What can hang from each mark:
K_164: K_79 K_117 K_254 K_879
K_879: K_164 K_457
K_851: K_117 K_790
K_928: K_457
K_79: K_164 K_457 K_510
K_117: K_164 K_851
K_510: K_79 K_117 K_790
K_790: K_851
K_457: K_79 K_879 K_928

In the rows, zero is written as 128.
Known rows, with every way that one mark hangs from another:
K_457[K_79[K_510] K_879 K_928]: [ 71  25 150 112 111 146  86 172  44 182  89 121 137 144 110 129 106 164
 117 100 120 165  98 126 132  94 112 147 119 140 113 201  48 168  77]
K_457[K_879[K_164[K_254]] K_928]: [120 100 126 100 125 133 102 117 121 130 132 136 120 133 121 143 148 146
 164 158 112 132 106 139 125 180  92 173 100  76 115 195  89 158  85]
K_510[K_79]: [155  97 142  83 149 129 118 162 131 138 153 128 152 142 137 113 119 135
 145 124  99 157 135 136 107 148 159 101 112  72 147 178 115 148 101]
K_164[K_79[K_457] K_254]: [119 136 123 136 146 134 107 106 156 125 136  58 164 121  75 135 126 136
 138 143 107 104 122 126 152 176 176 128 102 102 159 142 118 162 145]
K_851[K_117[K_164] K_790]: [147  88 145 150 121 120 111 119 122 166 115 182 129 157 135 124 104 181
 201  85 128 151 141 127 109 113 168 131 134 125 110 158 114 137 116]
K_164[K_117 K_879]: [171 118 139 111 175 116  91 101 157 144 157 144 125 136 141 130 113 124
 161 111  84 168 137  95 132 169 145  81 181 145 162 168 106 172 113]
K_510[K_79[K_457]]: [151  83 143  79 146 126 119 167 115 153 159 100 124 130 147 110 132 143
 119 122  92 150 101 128 113 156 189  85 102  56 136 165 104 128 122]
K_164[K_79 K_254]: [123 144 123 138 158 135 106  94 175 117 137  87 190 136  69 139 121 127
 171 148 112 111 156 138 141 167 144 142 115 114 167 149 133 181 117]
K_928[K_457[K_879]]: [115 112 159 104 106 132  76 163 127 134  76 133 145 130 112 148 112 157
 140 120  97 147 137 123  87 165 146 102 116 107 110 180 136 194  70]
K_510[K_79[K_457] K_790]: [131  96 145  57 166 139 138 196 118 133 175 134 124 143 122 125 148 156
 132 118  79 127  96 130 134 149 185  87  78  56 110 157 104 107 132]
K_790[K_851[K_117[K_164[K_79]]]]: [129 157 128 127 134 127  95 119 176 162 117 100 155 138 114 108 120 203
 144  84 138 163 147 131 115 100 124 183 137 128 131 108 110 145 130]
K_510[K_79 K_117 K_790]: [125 109 143  35 171 114 109 196 132  99 154 146 130 184 107 136 131 138
 145 130  81 151 166 128 106 151 148 104  82  78 133 182 103 101 107]
K_117[K_851]: [163 107 156  90 127 151  78 108 158 135 111 117 142 119 133 115 116 170
 145 124 127 126 137 157 101 171 198 121 146  92 115 194 149 130 104]
K_79[K_164 K_457[K_879]]: [118  89 146  90 114 113 114 177  77 142 107  90  61  94 139 141 136 137
 110 123 108 128  72 122 119 180 162 111 123 103  94 168 121 154 127]
K_928[K_457]: [131 128 163 114 132 134  99 154 164 137  84 136 171 133 107 140 104 169
 150 108  85 149 158 135 104 177 183 100 131 102 134 186 153 199  68]
K_164[K_254]: [165 123 137 122 158 137 107 109 161 117 123 130 161 122 101 151 123 122
 162 136 103 123 146 131 135 166 165 106 119 105 172 171 128 172  95]
K_879[K_164]: [150 103 145 107 137 120 104 138 140 131 151 142 139 133 150 128 146 173
 155 121  94 156 135 129 140 172 182 133 116  62 115 164 125 149  96]
K_510[K_79[K_164] K_117 K_790]: [114 120 129  29 174 100 134 220 134  99 150 123  89 176 110 146 129 123
 140 133  88 148 148 133 113 171 128 120  97  84 121 188 131 117 119]
K_164[K_79 K_879]: [114 132 132 131 153 123 106  82 175 139 151  92 155 138  98 131 108 146
 155 122  97 142 143 137 120 172 140 128 136 147 165 144 131 172 147]
K_457[K_879[K_164[K_79[K_510] K_117]]]: [ 78 101 125 115 134 113  60 152 104 124 180  99 157 152 122 112 134 146
 130 137 117 169 131  88 163 116  89 142 148 114  77 136  78 169 104]
K_790[K_851[K_117[K_164[K_79 K_254]]]]: [142 180 108 142 142 131  92  92 206 149 126  94 159 133  87 133 117 174
 157 114 144 137 151 129 127 106 102 181 125 122 165  98 111 156 134]
K_879[K_457[K_928]]: [123  63 182  92 113 114 135 115 141 157 111 109 127 125 105  88 116 162
 152 100 106 127 125 177 101 151 150 148 123  94 132 200 111 181  80]
K_790[K_851[K_117[K_164[K_254 K_879]]]]: [182 160 112 138 156 134  92  65 215 159 140 142 108 117 114 156 111 162
 149 114 130 157 126 118 111 122 104 131 141 146 192  97 101 139 141]
K_928[K_457[K_79[K_164 K_510]]]: [ 86  98 142 139 139 123  99 207 116 158  78 112 146 145  99 153  78 163
 122  90  94 162 115 112 143 128 158 115 140 129 128 166 145 212  75]
K_510[K_117[K_164[K_254]] K_790[K_851]]: [139 163 121  72 165 131 121 131 185 110 137 121 133 169  78 179 159 145
 127 159 118 136 177 123 116 123 110 155 108  96 149 142 105  88  97]
K_879[K_164[K_79[K_510[K_790]]] K_457]: [ 56  85 151 109 132 109 121 151 158 111 206 102 165 156  65 102 141 179
 137 117 104 111 130 148 171 103 141 155  89  76  81 101 115 146 121]
K_164[K_117]: [171 116 148 104 165 121  92 145 131 134 131 138 147 136 139 117 122 138
 165 107  94 160 149  97 141 157 166  95 170 115 135 185 110 178  85]
K_851[K_117[K_164]]: [152 102 146 134 127 132  99 132 139 145 127 162 143 129 131 121 104 195
 157  69 127 168 112 134 120 118 171 126 122 126 129 138  99 147 123]
K_79[K_164[K_879] K_457 K_510]: [109  81 149 112 142 121 119 144 126 156 156  88  75 101 128 162 103 136
  83 131 103 161  83 131 142 167 162  86 152 154 133 145 117 157 155]
K_79[K_164 K_457[K_928]]: [110  87 161  77 128 123 148 164 109 171  98  89  78 111 135 133 124 165
 118 116 107 142  83 157 126 202 164 152 134 102 107 229 119 170 115]
K_79[K_164]: [147 117 152 100 145 114 130 162 131 135 116 112 114 112 128 143 116 137
 149 112 110 146 121 139 129 184 166 122 142 114 128 186 150 181 103]
K_790[K_851[K_117[K_164[K_879]]]]: [172 140 132 122 134 129  96  94 190 178 133 145 100 124 151 135 115 183
 139  88 122 182 126 125  97 114 119 130 153 143 155 106  97 135 138]
K_457[K_79]: [144  85 137 131 144 126 103 148 103 154 100 122 154 141 120 126 116 164
 156  79  95 147 124 103 143 129 194 117 121  99 157 162 108 161  91]
K_164[K_79[K_510[K_790]] K_117 K_254]: [ 94 138 126 111 198 147  99 146 165  99 183 124 201 161  47 148 123 121
 164 141 106 120 161 101 192 119 110 122 139 149 135 142 102 175 109]
K_790[K_851]: [170 134 155  81 142 131 103 137 151 154 104 111 132 118 144 130 137 156
 131 116 103 157 167 124 106 150 159 136 153  95 144 166 126 160  81]
K_164[K_879]: [155 103 146 115 151 132 107  98 159 143 140 133 130 124 132 141 113 141
 151 122  88 153 136 127 117 172 163  92 143 137 167 159 124 162 125]
K_851[K_117 K_790]: [161  95 154 128 131 111  88 134 121 153  88 183 108 149 139 113  99 163
 218  82 100 140 164 118 118 142 194 118 137 129 119 183 117 164 105]
K_117[K_164]: [141  93 154 123 133 137 132 122 139 145 145 128 167 132 120 137 133 172
 136 117 125 159 121 143 120 132 162 122 132 104 128 160 116 137 101]

Rows:
[105 108 144 133 124  98 117  68 191 136 161  71 142 133  78  97 107 141
 150 115 100 114 134 149 111 149 141 126 125 129 162 115 132 175 150]  K_164[K_79 K_879[K_457]]
[107  76 145  34 129 113 107 177 105 154 117  81  94 164 139 109 123 151
 104 135  93 168 132 149  85 181 149 137 101  72 135 230  69 111 113]  K_510[K_79[K_457[K_928]] K_117]
[144 103 150  79 119 117  68  99 134 134  79 113 102 185 134 124 104 152
 164 148 119 130 202 141  74 174 187 133 162  98 105 224 152 100  96]  K_510[K_117[K_851[K_790]]]
[ 76  87 138 120 123 124  94 148 121 142 175  62 158 137 120 117 137 180
 101 134 108 150 114 126 172 145 178 143 114  85  91 129  97 144 138]  K_879[K_164[K_79[K_457 K_510]]]
[147 160 109 131 164 131  72  54 180 134 132  96 159 178  89 111 105 121
 218 163 129  95 180 118 130 160 136 144 184 106 118 189 159 150 105]  K_164[K_79 K_117[K_851[K_790]] K_254]
[ 84 123 129 101 179 126  95 172 143 107 207 134 181 172  98 121 142 169
 153 121  94 153 147  98 197 121 125 143 138 105  77 136  96 151 111]  K_879[K_164[K_79[K_510[K_790]] K_117]]
[154 110 118 127 158 109  88 132 108 172  93 120  83 170 150 116 102 145
 202  99 121 127 124  93 130 144 166 130 203  94  93 203 165 143  87]  K_457[K_79[K_164[K_117[K_851[K_790]]]]]
[185 138 113 131 178 131  72  30 196 143 143 139 107 160 125 143 104 103
 211 165 111 113 160 107 110 173 136  94 201 125 147 184 149 138 112]  K_164[K_117[K_851[K_790]] K_254 K_879]
[147  98 150 129 118 151 118  77 145 163 126 132 141 162 130 127 126 175
 165 140 152 127 142 161  86 134 172 139 164  84  82 190 159  96 100]  K_117[K_164 K_851[K_790]]
[129 141 148  58 149 130 124 158 160 128 133 121 127 173 105 156 162 176
 109 133 115 163 175 130 104 118 125 156 122  99 116 154 105  82  93]  K_510[K_117[K_164] K_790[K_851]]
[152 122 111  88 165 116 132 171 139 135 159  82  93 116 120 143 127 104
 129 157 104 122  81 130 132 182 150  99 104  60 156 160 133 145 138]  K_510[K_79[K_164[K_254] K_457]]
[166 117 142 126 117  99 105  79 203 168 144 122  81 115 124 102 112 182
 133  71 126 155 118 136  90  90 120 131 144 124 157  77 103 138 140]  K_790[K_851[K_117[K_164[K_879[K_457]]]]]
[ 96 120 122 150 165 141  95  72 187 128 173  84 178 140  60 158  95 108
 135 162 116 131 152 135 149 140 110 115 135 173 186 125 106 186 146]  K_164[K_79[K_510] K_254 K_879]
[ 50  73 149 105 117 137 111 142 116 168 158  64 151 146 118 113 131 198
 102 136 111 159 107 160 158 154 146 184 117  94  83 182  75 150 126]  K_879[K_164[K_79[K_457[K_928] K_510]]]
[ 91  80 167  64 152 131  93 191 113 100 134 142 144 169  90 156 116 149
 117 130  98 153 181 130 138 129 164 109 112 139 122 179  88 123 102]  K_79[K_510[K_117 K_790]]
[106 101 139 131 110 129  72 172  95 148  57 131 145 145 103 141 101 169
 147  89  90 143 116  93 107 132 155 108 105 102 123 161 121 187  69]  K_928[K_457[K_79 K_879]]
[ 98 121 122 125 122 131  92 110 121 123 129  57 137 117  78 141 137 123
 130 155 116  96 107 116 134 163 143 127  96 105 134 138 102 155 141]  K_164[K_79[K_457[K_879]] K_254]
[114 116 161  36 158 127  86 189 139 121 118 121 125 163 103 157 133 154
  98 135  97 168 202 120 121 111 144 135 132 129 124 164  90 114  88]  K_79[K_510[K_117 K_790[K_851]]]
[ 64 106 150 113 136 181 110 119 164 130 178  97 201 159  66 135 120 200
 114 139 161 125 126 174 138  96 136 159 129 119  69 142 128  95 141]  K_117[K_164[K_79[K_510[K_790]]] K_851]
[170 135 143 112 131 130 100 134 166 165 107 139 124 119 144 118 120 197
 143  77 132 175 136 128 103  98 144 147 146 116 137 126 101 141 108]  K_790[K_851[K_117[K_164]]]
[ 89 100 129 140 125 101  96 102 182 106 193  64 177 142  62 107 122 137
 140 149 120 110 135 141 167 118 123 153 105  78 133  97 118 171 116]  K_879[K_164[K_79[K_510] K_254] K_457]
[ 78 142 133  82 137 148 100 108 177 104 147  87 165 189  67 132 131 194
 125 144 144 119 163 163 101 141 144 176 115  98  89 162 133  63 144]  K_510[K_117[K_164[K_79] K_851] K_790]
[ 61  75 148 112 129 151  78 218  85 140  94 163 162 159  67 165 104 173
 128  94  90 142 117  97 137  93 139 100  89 126  93 146 101 167  74]  K_928[K_457[K_79[K_510[K_790]] K_879]]
[124  78 121  72 115 112  96 178  86 140 180 110  90 128 168 111 163 155
 111 140  92 154  73 113 118 153 149 107  77  20  85 142  90 105 126]  K_510[K_79[K_457[K_879[K_164]]]]
[ 53  62 161 109  99 110 119 125 148 151 166  72 162 153  87  79 119 183
 126 120 119 142 125 175 143 123 113 196 119  86  93 160  93 177 103]  K_879[K_164[K_79[K_510]] K_457[K_928]]
[ 84  24 159 133 119 120 113 111 124 183 133  99 120 144  91 104  83 162
 121  83 101 152  97 144 129  91 126 129 135 143 161 155  66 171 107]  K_164[K_879[K_457[K_79[K_510] K_928]]]
[ 92  73 133 104 138 100  87 202  81 134  89  86 104 155 105 155  91 135
 103 104 106 175 140 104 140 120 156 125 140 135 142 170  95 151  99]  K_457[K_79[K_164 K_510[K_117]]]
[182 127 133  87 151 130  63 115 166 128 154 131 129 141 169  98 138 177
 161 126 115 151 130 110 137 169 172 128 174  51  85 180 136 126  92]  K_879[K_164[K_117[K_851]]]
[134  65 137 136 117  87 106 140 126 145 142 112 126 140 125  89 136 179
 159  75  89 126 101 112 150 118 186 135 100  38 129 114 113 144  91]  K_879[K_164 K_457[K_79]]
[ 98  77 111 139 135 125  89 171  79 138 111 101 114 123  84 171 102 106
 122 130 126 129  85  97 160 107 104 116 116 138 143 139 100 179 104]  K_457[K_79[K_164[K_254] K_510] K_879]
[134 129 132 116 143 109  71  46 215 136 166  62 131 138  95  72 101 145
 155 116 120 108 128 132 105 151 132 123 184 116 130 127 144 151 141]  K_164[K_79 K_117[K_851] K_879[K_457]]
[158 116 128  81 127 127  44 125 130 124 143 133 102 135 168 104 142 164
 149 134 126 148 114  97 122 162 135 131 164  60  61 173 118 121  91]  K_457[K_879[K_164[K_117[K_851]]]]
[137 149 132  97 155 139  67  97 175 129 132  80 170 146 116  90 109 161
 163 122 127 132 151 124 126 163 158 143 186 102 109 182 141 152 115]  K_164[K_79 K_117[K_851]]
